(in the rows, 128 means zero)
Known rows, with every step that occurs
E > W: [128  80 127 155 117 141 151 123 107  87 149 143 154 108  96 107 139 112
 102 119 114 147 138 168 115  75 194]
Q > W > J > F > B: [107  70 122  98  96 134 187 110 119 140 127 146 159 117  98 162 129 150
 109 115  83 107 195 174  96 116 180]
Q > V > B: [131  97 130 141 122 105 155 137 108 118 134 138 140 111 217  99 110 123
  99 107 121 128 145 192 128  74 176]
E > F > Q > W: [120  33 133 125 137 136 187  86  99 124 159 148 145  92 117 125  97 123
 102 104 115 141 171 194  81 122 175]
W > J > F > Q > V: [110  72 120  95 105 131 133 130 124 162 115 139 153 121 180 135 146 141
 102 104 102 105 157 175  83  98 167]
B > F > E > V: [129  50 143 149 129 133 117 134 102  87 157 128 163 122 163 116 131 121
 126 120  89 141 158 169 126 110 154]
Q > W > J > F: [113  93 117  74 111 137 161 100 134 148 131 149 161 109 102 173 134 132
 103 112  89 111 184 180  98 132 171]
F > Q > V: [111  66 137 135 117 124 143 145 116 123 134 145 134 114 208  91 130 129
 109 104 115 138 131 169  89  71 163]
V > B > F: [154  66 124 135 144 108 125 133 104 115 162 119 157  92 189 137 101 128
  90 131 116 125 163 193 146 104 176]
E > W > Q: [134  61 113 153 131 144 151 110 119 100 142 138 158 107  60  84 162 117
 102 118 104 129 140 157 118  98 196]
P > W: [126 101 130 138 140 125 140 131 113  99 158 148 154 103 117 117 137 128
 111 122 107 161 118 165 133  94 179]
W > J > F > E: [125  57  98  87 116 143 146 114 111 137 145 145 179 139 141 164 126 131
 121 113  98  91 162 159 129 117 171]
J > F > B > W: [127  79 140 160 124 128 158 153 125 122 150 144 161  94 140 168 118 141
 110 129 114 115 146 151 125  76 188]
J > F > E > V: [126  65 132 139 133 135 151 126 118 113 147 155 173 131 179 135 140 122
 131 110  90  99 146 161 129 113 155]
W > Q > V > J: [120  90 130 108 127 123 142 139 131 111 133 133 153 106 117  90 178 130
 109 107 101 109 138 159 122  78 202]
J > F: [136  88 117 116 138 129 141 146 129 138 152 149 172 109 183 156 134 125
 108 125 110  89 149 165 128  96 175]
F > B > W > Q > V > J: [113  81 153 150 112 121 158 143 127  92 130 130 143  92  70 104 165 147
 113 111 106 134 135 142 118  57 218]
W > Q: [134  62 106 137 141 134 141 136 132 122 147 132 155 114 125  89 153 127
 110 118 102 105 145 151 138 105 174]
P > V > J > F > E > W: [141  56 124 105 140 143 158 100 110  89 149 164 191 116  75 130 147 115
 124 101 100 129 107 155 128  70 214]
E > W > Q > V > J: [120  86 137 128 117 134 151 115 118  89 128 138 155  99  48  85 188 121
 101 104 103 133 135 164 105  71 223]
F > E > W > J: [118  47 109 127  96 155 157  87  89  87 141 138 163 137  60 117 134 117
 116 108 102 147 152 163 113  96 192]
J > F > Q > W: [117  53 130 101 141 127 174 104 131 147 147 170 149  92 156 157 120 133
 107 110 101 113 155 176  78 124 158]
E > V > Q > W: [104  87 154 116 128 117 173 101 149 106 136 123 140 103  63 107 152 119
 134 104  83 125 175 177 101 134 164]
W > Q > V > B > F > J: [153  74 125 125 121 101 119 150  94 132 114 100 167 100 109  99 133 143
  87 115 100 126 174 194 139 101 178]
F > E > V > J: [115  63 145 128 127 130 155 119 113  72 154 140 161 125 115 107 164 121
 131 101  89 127 135 155 139  92 182]

Rows
[155  69 116 162 161 119 149 114 142 120 133 126 146  92  99  70 120 124
 100 102 113 152 105 154 160  97 188]
P > V > B > W > Q
[121 113 142  89 124 118 137 149 127 127 140 150 168 102 172 158 159 129
 109 113 109  95 143 173 115  67 200]
Q > V > J > F
[141  36 147 167 148 107 128 117 113 114 147 115 142  92 188  94 127 134
  93 114  99 139 151 194 121 121 155]
E > V > B > F > Q
[134  34 128 134 140 127 113 142 112 118 162 125 150  97 174 126 121 134
 101 127 111 134 148 169 103 101 162]
B > F > Q
[105  61 123  71 107 122 184 100 134 148 127 119 163 115  45 168 134 151
 130 116  86  79 205 170  97 134 189]
V > Q > W > J > F > B
[126  86 112 110 105 149 140 107 117 128 130 137 174 114  76 152 154 124
  95 119 102 116 165 175 110 101 198]
E > W > J > F
[124  77 138 103 137 128 144 119 128 117 143 156 168  94 100 160 153 131
 123 107 108 104 125 144 118  90 204]
B > W > Q > V > J > F > E
[149  70 124 135 140 106 121 132 111 131 136 118 149  95 179  98 126 133
  91 120 109 117 164 192 128 104 178]
W > Q > V > B > F
[104  66 162  98 141 120 179  91 144 121 139 160 151  84 103 142 171 135
 109  97  77 118 152 177  83 123 171]
E > V > J > F > Q > W
[122  87 120 133 123 127 138 149 128 127 128 136 146 118 154  78 153 127
 111 110 105 116 144 161 115  87 176]
W > Q > V
[132  50 120 118 146 129 144 136 127 149 151 150 161 105 195 145 131 134
 105 118 111  94 136 162 109 101 164]
J > F > Q
[146  77 129 120 114 123 107 175  96 111 140 104 176 104  95 141 130 136
 100 130 101 141 170 177 138  91 173]
B > F > J
[118  84 121 119 115 130 151 123 107 131 135 141 172 119  88 150 149 159
 110 125  88 123 153 164 126 104 191]
P > W > J > F > B
[122  39 140 114 136 125 144 111 118 118 158 142 137  83 138 140 110 133
 102 120  99 155 165 182  76 119 157]
B > F > Q > W
[122  66 152 157 117 129 170 128 101 100 142 119 157  87  57 112 144 142
 105 109 120 130 157 164 118  70 234]
E > F > B > W > Q > V > J
[114  73 128  89 134 127 138  83 123 124 137 121 182 128  39 142 164 138
 148 109  77 109 151 162 129 155 171]
P > W > J > F > E > V > Q
[139  42 121 126 133 135 121 140  95  95 172 135 167 117 170 145 105 124
 122 130 108 131 156 166 129  97 167]
B > F > E
[123  70 115 107 116 145 140 110 119 127 147 142 170 116 104 186 118 128
 120 115 108 120 149 151 126 113 180]
B > W > J > F > E
[103  92 138  77 116 124 161  87 155 144 118 115 161 110  42 148 166 131
 128 104  73  92 198 181  96 161 168]
E > V > Q > W > J > F
[124  65 116 101 117 113 149 108 113 167 115 135 150 112 203 131 124 144
  90  99 109  98 156 193 102 108 169]
W > J > F > Q > V > B
[113  73 136 138 107 115 150 106 118 130 119 120 122  96 141 111 111 137
  89  95 120 162 139 181 101  94 178]
F > Q > V > B > W > J
[134  45 126 167 118 136 176 142  82 108 161 126 166 119 142 117 106 135
 108 122 120 113 177 178 129  80 198]
E > F > B
[130  59 117 119 123 125 161  88 109 132 129 134 172 136 155 132 133 131
 112 100  86  95 168 181 144 139 162]
W > J > F > E > V > B
[133  29 105 148 131 150 164  90  99  89 151 152 163 124  67  88 141 115
 121 111 102 127 135 149 121 103 190]
F > E > W > Q
[126 115 136  91 150 116 137 121 128 129 137 158 171  89  92 132 189 142
 108 114  96 113 120 164 121 100 207]
P > W > Q > V > J > F
[147  38 110 106 154 147 159  86 119 104 143 160 193 115  37 105 168 121
 123  99  91 111 108 142 134  92 215]
P > V > J > F > E > W > Q
[121  72 141 132 111 131 170 124 111 108 123 150 172 102  67 114 185 144
 105 113  96  94 149 160  99  65 229]
E > W > Q > V > J > F > B
[125  59 131 142 129 105 160 125 108 127 133 141 130 106 227  87 107 132
  97  99 120 132 133 189 104  82 166]
F > Q > V > B
[137  43 131 149 135 113 170 107  81 136 144 131 145 101 209  98  90 127
  89  98 135 125 156 211 104  92 184]
E > F > Q > V > B
